Each row was made from one path, in order. Every step used is in the known rows, and no mark comes twice. Write each row's path.
In the rows, 128 means zero.
Known rows:
pilabo -> reke -> gebo: [163 126 116 141 157 124 100 156 137 112 172 149 142 130 127 134 118 129
 136  90 148 100 130 112 114 132 137  90 116  92  84 128  93 155 142 129
 119 137 164 100 135]
fubob -> reke -> pilabo: [126 103 145 139 130 116 103 185 103 158 163 113 158 134  93 100 135 128
 176 120 141 146 136 129 125 121 182 144 113 143 141 118 143 111 161 136
 131 146 120 128 142]
sebiv -> bube -> reke -> gebo: [159 161 110 119 147 147 110 117 134 107 140 147  79 130 148 179  99 130
  87  99 116 105  94 113 107 181 124 118 120 163 101 128 109 148 114 114
 114 100 167 128 123]
pilabo -> reke -> bube -> nafut -> lufev -> nazor: [139 127 130 123 138 126 122 163  98 137  84  99 143 182 144 163 108  98
 215 152 101 103 121  85 168   4 133 147 145  97 128  57 163 170 126 120
 108 117 112 110 110]
gebo -> fanur: [128 112 146 144 128 115 140 121 145 130 138 124 141 108 130 104 178 132
 110 119 148 105 164 139 124 142 130 121 141 111 124 156 104 123 158 134
 127 126 113 128 144]
lufev -> nazor: [118  72 138 135 120 117 132 172 133 120 113 120 146 121 125 119 154 109
 145  95 122  89 142 127 138 106 138 134 162 113 102 139 161 135 149 113
 141 153 100 143 116]
fuvaf -> gebo: [114 110 124 119 124 130 120 132 144  70 132 152 140 127 129 112 119 141
 103 123 134 123 155 122 114 152 120 111 142 139 107 190 108 138 140 100
 152 157 118 128 129]
ralan -> fanur: [110  71 147 152 117 118 117 126 126 135 142 113 145 125 110  92 145 133
 127 104 157 120 143 160 113 118 137 124 134 108 121 162 121 144 132 154
 125 141 123 116 150]
fuvaf -> gebo -> reke -> bube -> nafut: [120 188 120  98 134 155 130  76 128 113 102 117 106 117 152 128  81 126
  93 189 105 133 158 108 127 147 124 165 128 165 128 107 110 119 111  79
 163 130 114 143  98]
lufev -> nafut -> bube -> sebiv: [125  94 111 132  98 117 151 158 127 130 128 111  75 139  97 124 193 134
 200 113 110 136 145 131 154 121 122 153 132 148 149 104 105 160 118 147
 118 100 130 186  99]
leret -> gebo -> fuvaf: [124  99 110 151 134 139 156 144 145 136 159 160 174 133 149 121 151 122
  98  96 164  98 115 135 167 197 149 142 140 161 122 172 138  90 163 151
 148 121 113 112 156]
reke -> pilabo: [109  93 137 159 123 116 123 188 114 131 140 116 186 114  93  86 129 105
 157 125 142 144 144 133 111 127 150 132 122 122 131 157 116 120 147 117
 112 143 108 117 152]
sebiv -> bube -> nafut -> lufev -> nazor: [138 122 121 137 129 127 158 168 100 103  53 117 112 159 140 161 156  94
 153 131  80 106 133  92 154  35 117 145 161 127 138 111 167 159 125  94
  93 129  85 143  98]
bube -> nafut -> lufev -> nazor: [133 129 127 128 113 126 156 180  95 102  69 129 143 147 130 143 157 103
 175 131  88 112 148  98 134  39 124 139 158 108 127 107 180 153 130  98
 121 143  72 140 101]
nafut -> lufev: [120 107 134 158 115 112 138 152 104  90 112 136 179 147 107 138 158 122
 126 103 126 155 127 133 125  83 119  96 139  96 125 162 160 165 118 125
  95 142 104 109 147]
fanur -> gebo: [120 107 123 137 141 120 117 142 121 105 117 138 143  96 143 122 122 164
 120 128 140 121 136 126 110 148 109  87 144 114 124 171 126 134 140 134
 134 139 150 110 152]
nalolu -> fubob -> reke -> pilabo: [147 130 149 124 128 108 120 162 147 172 138  81 139 154  95  90 119 126
 177 122 144 149 119 125 147  84 148 150 101 136 163 108 154  90 156 144
 115 163 117 133 137]
reke -> bube -> sebiv: [130 111 131 149 124 124 108 145 123 138 131  93 138 140 109 150 130 120
 163 147 138 155 152 152 150 128 103 147 119 147 147 121 127 170 103 110
 127 109 141 158 138]
fubob -> reke -> bube: [112 122 150 129 129 129  95 133 116 156 150  95 133 153 114 143 111 144
 152 128 135 145 103 146 153 119 172 137 122 146 136 115 158 136 138 140
 129 139 143 124 134]
gebo -> fuvaf: [123 105 127 155 134 135 160 162 141 121 144 139 168 142 139 118 168 120
 103  75 146 112 125 129 145 158 126 127 134 157 108 162 138 105 155 153
 144 113 112 139 158]
nalolu -> torub -> sarol: [105  88 108 175 131 133 126 152 145 133 137 125 120 140 141  74 130 118
 145 104 129 165 161 142  93  78 113 118 138 120 138 149  85  87 154 162
  86 149 145 144 179]
torub -> sarol: [131 104 120 144 151 142 124 154 114 126 138 108 114 118 133 101 177 125
 127 113 125 154 167 133  96 113 137 137 146 108 141 135 106 110 167 140
 102 139 143 145 167]
sarol -> torub -> nalolu -> fubob: [125 137 134 128 131 104 128 102 204 127 126 144 137 103 125 119 112  87
 126  95 147 152  90 150 140  68  64  95 104  65 150 172 155  79 112 150
 126 149 100 102 122]
gebo -> reke -> bube -> sebiv: [135 129 132 148 128 125 123  95 118 163 126  95 124 121 119 152 138 114
 109 156 134 149 161 156 150 154 101 171 121 155 147  81 137 147  89 109
 139 103 134 171 125]
sebiv -> bube: [118  93 131 156 136 120 128 142 128 103 121 127 124 127 132 141 132 112
 107  98 121 122 120 140 135 119 122 124 144 125 127 171 115 145 138 124
  90 138 138 130 142]
sarol -> torub -> nalolu -> fubob -> reke: [142 148 143 110 140 105 109  95 194 154 150 140 105 128 128 134 122 109
 143  94 148 154  85 146 151  61  96 110  94  90 164 132 181  70 123 168
 144 152 114 116 112]
sebiv -> bube -> reke: [133 115 128 122 133 139 118 111 124 116 127 139  91 129 157 174 100 122
 106  98 107 107  94 126 124 139 122 148 137 164 137 131 136 145 141 138
 108 101 161 139 143]
nalolu -> fubob -> reke -> bube -> nafut -> lufev: [148 202 140 104 123 127 131 118 124 146  87  67 119 195 123 155 101 144
 194 161 105 174  92 113 172  15 121 141 108 132 177  71 190 135 119 133
  95 147 112 119 110]
ralan -> fanur -> gebo: [116  81 134 141 136 117 110 111 123 132 122 116 128 109 129  98 136 172
 120 134 167 114 146 142 107 142 117  89 137 115 123 174 110 140 123 154
 141 128 145 104 155]
nafut -> bube: [107  83 134 135 115 130 124 152 126 113 140 143 129 134 115 118 164 114
 151 138 104 122 106 140 135 129 164 103 156 100 103 157  95 147 137 135
 109 136 129 141 135]
fuvaf -> gebo -> reke -> bube -> sebiv: [138 143 119 121 134 135 116  72 139 129 128 104 104 141 128 142 123 131
  83 179 138 144 181 128 147 176  88 168 120 184 136 102 114 149  79  83
 177 109 130 178 109]
fubob -> reke: [130 104 146 130 126 122 106 149 112 133 160 134 126 135 118 136 140 146
 144  95 131 131 126 140 131 120 165 131 130 135 129 125 161 130 160 146
 136 152 136 139 133]
fubob -> reke -> bube -> sebiv: [146 124 141 132 132 123  91 141 112 168 156  88 108 163 110 161 131 146
 182 145 141 156 142 149 161 127 134 164 112 171 161  81 157 157 119 129
 143 114 152 170 128]
leret -> gebo: [113  88 119 143 118 127 124 136 128 118 155 157 166 102 128 125 113 121
 124 116 145 117 121 152 138 162 153 130 147 115 135 173 135 122 154 131
 121 156 129  99 145]
nalolu -> torub: [ 88  81 125 177 100 113 127 156 154 112 135 148 165 132 126  97  90 113
 146  85 132 142 129 154 112  90 106 103 131 124 118 176 112 115 136 156
 104 158 127 124 157]
sebiv -> bube -> nafut -> lufev: [135 143 119 147 127 124 150 150  91  85  74 132 124 150 135 167 136 109
 133 129  85 149 126 111 140  53 109 125 140 120 153 136 136 163 125 107
  70 125 112 125 124]
ralan -> fanur -> gebo -> leret: [110  83 131  96 118 109 144 117 115 135 113 153 128 120 127  90 128 176
 111 145 156 109 141 149  99 141  95  88 124  73 124 161 117 136 114 150
 150 152 173 113 122]
sarol -> torub: [110 101 138 145 120 116 133 129 119 102 152 134 149  94 120 118 137 110
 143 106 147 142 115 143 126 104 133 114 118  84 113 171 120 132 125 141
 107 141 132 129 129]

Which path is each row?
[157 165 118 114 133 147 110 129 128 108 162 156 117 116 142 159 101 141
 111 102 125 110 106 119  85 188 132 113 117 145  90 121 126 142 123 119
 143 111 152 123 124]  bube -> reke -> gebo
[114 166 130 137 118 136 135 145  91 104  86 108 164 154 119 154 107 117
 168 164 100 169 116 122 137  56 123 122 127 115 148 120 149 165 105 108
  91 124 106 104 128]  reke -> bube -> nafut -> lufev
[146 139 142 111 139 113 102 126 197 157 134 142 111 143 128 133 120 125
 126  82 134 149 102 146 145  86  94 111 118 120 172 129 196  78 146 157
 155 162 105 111 127]  torub -> nalolu -> fubob -> reke
[121 128 124 118 128 137 131  78 139  94 130 151 123 113 139 114 132 132
  50 130 128 120 170 122 116 174 117 137 140 145 104 149 121 117 120 101
 171 149 115 142 114]  fuvaf -> gebo -> reke
[131 115 130 132 133 132 114 145 111 142 131 124 121 130 130 139  88 102
 138 126 118 126 104 114 120 144 138 165 120 168 143 124 118 124 139 125
 102  95 142 132 152]  sebiv -> bube -> reke -> pilabo
[118 130 126 127 131 132 130 117 127 120 134 136 156 109 111  79 119 114
  78 158 139 135 177 109 111 178 138 147 123 157 118 141 102 104 123  87
 160 143  97 136 126]  fuvaf -> gebo -> reke -> pilabo
[130 123 134 117 132 123 134  98 163  95 136 136 123 125 138  99 158 148
  83 145 151  98 185 117 118 169 120 118 140 137 112 182  82 118 149 101
 164 133 103 128 129]  fuvaf -> gebo -> fanur
[129 134 121 133 136 136 139 155 112 103 100 128 103 116 147 145 118 108
 138 125  92 120 134 125 129  95 124 148 140 136 148 141 110 139 155 111
  92 136 136 142 124]  sebiv -> bube -> nafut
[145 213 132 105 136 125 111 116 168 155  83 115 118 186 126 167  92 119
 165 146 102 185  86 124 168  11  84 119 104 123 200  82 211 102 107 133
 125 137  88  91 109]  torub -> nalolu -> fubob -> reke -> bube -> nafut -> lufev
[122 171 129 132 136 136 130  50  87 155  67  88 117 134 139 136 118 162
 105 209 131 152 138 119 129  94 107 116 125 130 151  84 135 143  66 133
 130  96 120 100 131]  ralan -> fanur -> gebo -> reke -> bube -> nafut -> lufev
[107 146 131 116 134 141 119  64 143 114 122 111 124 124 135 121  97 130
  58 166 133 135 143 125 136 176 123 139 132 157 107 136 118 124  98  92
 160 137 121 128 117]  fuvaf -> gebo -> reke -> bube
[ 94  96 121 129  97 120 156 149 131 121 126 113  98 126 104 107 168 133
 169  96 106 128 104 130 145 115 157 126 143 119 125 134 109 136 138 159
 106 125 120 138 106]  lufev -> nafut -> bube
[119 115 138 154 126 122 135 137 109 155 135 122 174  93 100  87 135  98
 105 137 140 142 158 133 116 152 149 154 122 128 127 117 125 103 127 117
 130 135 105 136 141]  gebo -> reke -> pilabo
[175 176 123 120 152 143 123  85 155 132 140 134  60 127 158 167 141 141
  66 121 135  76 123 108 110 197 125 120 118 164 103 118  77 129 123 117
 123  75 152 130 122]  sebiv -> bube -> reke -> gebo -> fanur
[118 107 121 150 124 126 130 120 113 163 151 142 181  88 109  92 114  99
 100 152 152 128 143 138 137 183 170 168 131 133 146 125 126  87 137 116
 129 143 109 107 140]  leret -> gebo -> reke -> pilabo
[126 119 137 122 123 132 116 159 107 144 153 134 158 116 120 120  94 114
 159 126 128 131 115 117 100 155 148 157 119 154 135 115 133 119 145 130
 130 108 131 127 152]  bube -> reke -> pilabo
[122 107 132 101 114 145 113 124 121 125 151 159  99 137 140 153 131 123
 152 142  92 109  79 128 125 148 163 126 149 137 110 114 112 145 138 148
 129  98 146 154 135]  nafut -> bube -> reke
[107 110 132 146 132 111 113 124 160 115 150 180 153  89 123 132 127  88
 120  94 143 153 108 155 121 103  97  89 117  73 132 177 142  99 116 143
 143 130 103 101 129]  sarol -> torub -> nalolu
[137 147 126 134 138 128 120 145  91 119 108 115 158 175 133 162  90 115
 199 154 110 145 111 102 152  22 126 129 120  92 145  82 136 178 125 132
  86 112 139  94 138]  pilabo -> reke -> bube -> nafut -> lufev
[147 133 146 112 129 112 123 128 158 143 136 100 109 151 123 122 130 146
 152  97 134 131 111 139 153  80 130 139 119 126 150 120 173 111 159 155
 121 169 135 141 130]  nalolu -> fubob -> reke
[115 107 119  90 120 112 152 144 113 108 111 171 144 104 140 115 117 170
 113 140 131 118 131 133 104 145  88  83 130  71 123 163 133 131 130 126
 146 164 177 114 120]  fanur -> gebo -> leret
[126 125 123 145 143 120 126 120 105 155 116 123 160  80 124  91 123 140
  98 163 148 136 160 119 109 172 129 123 130 135 133 123 116  94 116 120
 145 124 127 119 149]  fanur -> gebo -> reke -> pilabo
[158 159 128 146 140 123 131 123 155 124 151 130 127 109 124 113 175 144
  88 119 159  99 165 128 104 180 131  87 123 112  92 156  79 126 133 107
 132 127 121 114 124]  reke -> gebo -> fanur
[116  98 133 151 139 117 121  92 110 183 121 100 147  90 112  64 135 146
 100 171 175 126 166 132 102 168 134 124 122 134 133 122 101 101 104 142
 149 115 127 111 156]  ralan -> fanur -> gebo -> reke -> pilabo
[145 156 112  52 107 149 142 136 129 118 156 202  88 146 133 151 122 137
 125 157  91 100  73 123  97 192 142  95 119  94  76 107  92 146 105 116
 143 122 183 146  77]  nafut -> bube -> reke -> gebo -> leret
[134 166 100  47  89 142 173 130 128 128 139 175  55 143 122 143 125 163
 146 112  92 106  72 108 108 172 135 118 102 116  91  81 104 138 102 143
 141 111 169 138  49]  lufev -> nafut -> bube -> reke -> gebo -> leret
[112 157 136 124 128 143 126 145 110 123 108  99 138 117 131 133  88 117
 170 156 104 140 122 131 128 100 136 148 128 125 143 121 123 140 135 110
 111 133 126 122 128]  reke -> bube -> nafut
[122 185 129 136 120 136 146  96  87 130  81 106 143 138 126 156 121 114
 114 171  98 165 128 124 141  80 123 147 125 124 146  76 161 144  92 105
 107 118 101 119 117]  gebo -> reke -> bube -> nafut -> lufev
[152 167 113  66 112 140 147 138 121 108 153 195 117 126 137 154  94 150
 103 114 118 109 103 124  78 184 110 110 102  99  88 111 132 140 115 118
 153 137 178 129  89]  bube -> reke -> gebo -> leret
[151 178 115  91 115 142 152  90 158 147 151 124  41 128 134 131 174 164
 134 121 123  85 108  98 121 192 157 125 120 156  98  83  67 119 121 151
 139  63 130 134  85]  lufev -> nafut -> bube -> reke -> gebo -> fanur
[146 176  95 105 121 161 171 131 158 138 159 139  67 160 145 142 170 153
 126  81 113  93  74  87 144 205 155 129 112 205  82  89 102 104 118 168
 157  50 130 147 100]  lufev -> nafut -> bube -> reke -> gebo -> fuvaf
[119 108 119 139 124 129 134  88 123 142 149 161 150  85 137 129 125 119
  72 127 146 114 135 151 142 185 152 156 146 124 135 131 141 103 136 131
 135 147 125 116 133]  leret -> gebo -> reke
[110 143 127 136 148 129 112  68 123 149 105 100 129  95 148 134 101 158
  80 169 140 133 126 133 135 169 117 111 137 135 127 118 133 123  97 126
 144 119 149 110 143]  fanur -> gebo -> reke -> bube
[171 181 129 109 141 142 123  93 150 131 158 146  95 114 152 143 143 153
  92 123 144  87 138 113  93 201 129 116 117 144  96 114  96 122 131 125
 153  88 137 124 124]  bube -> reke -> gebo -> fanur
[115 175 134 124 130 147 136  99 108 149 104 102 122 102 142 138 101 114
 120 167 103 140 136 132 132 121 137 170 129 135 138  82 132 122 118 110
 128 125 125 138 116]  gebo -> reke -> bube -> nafut
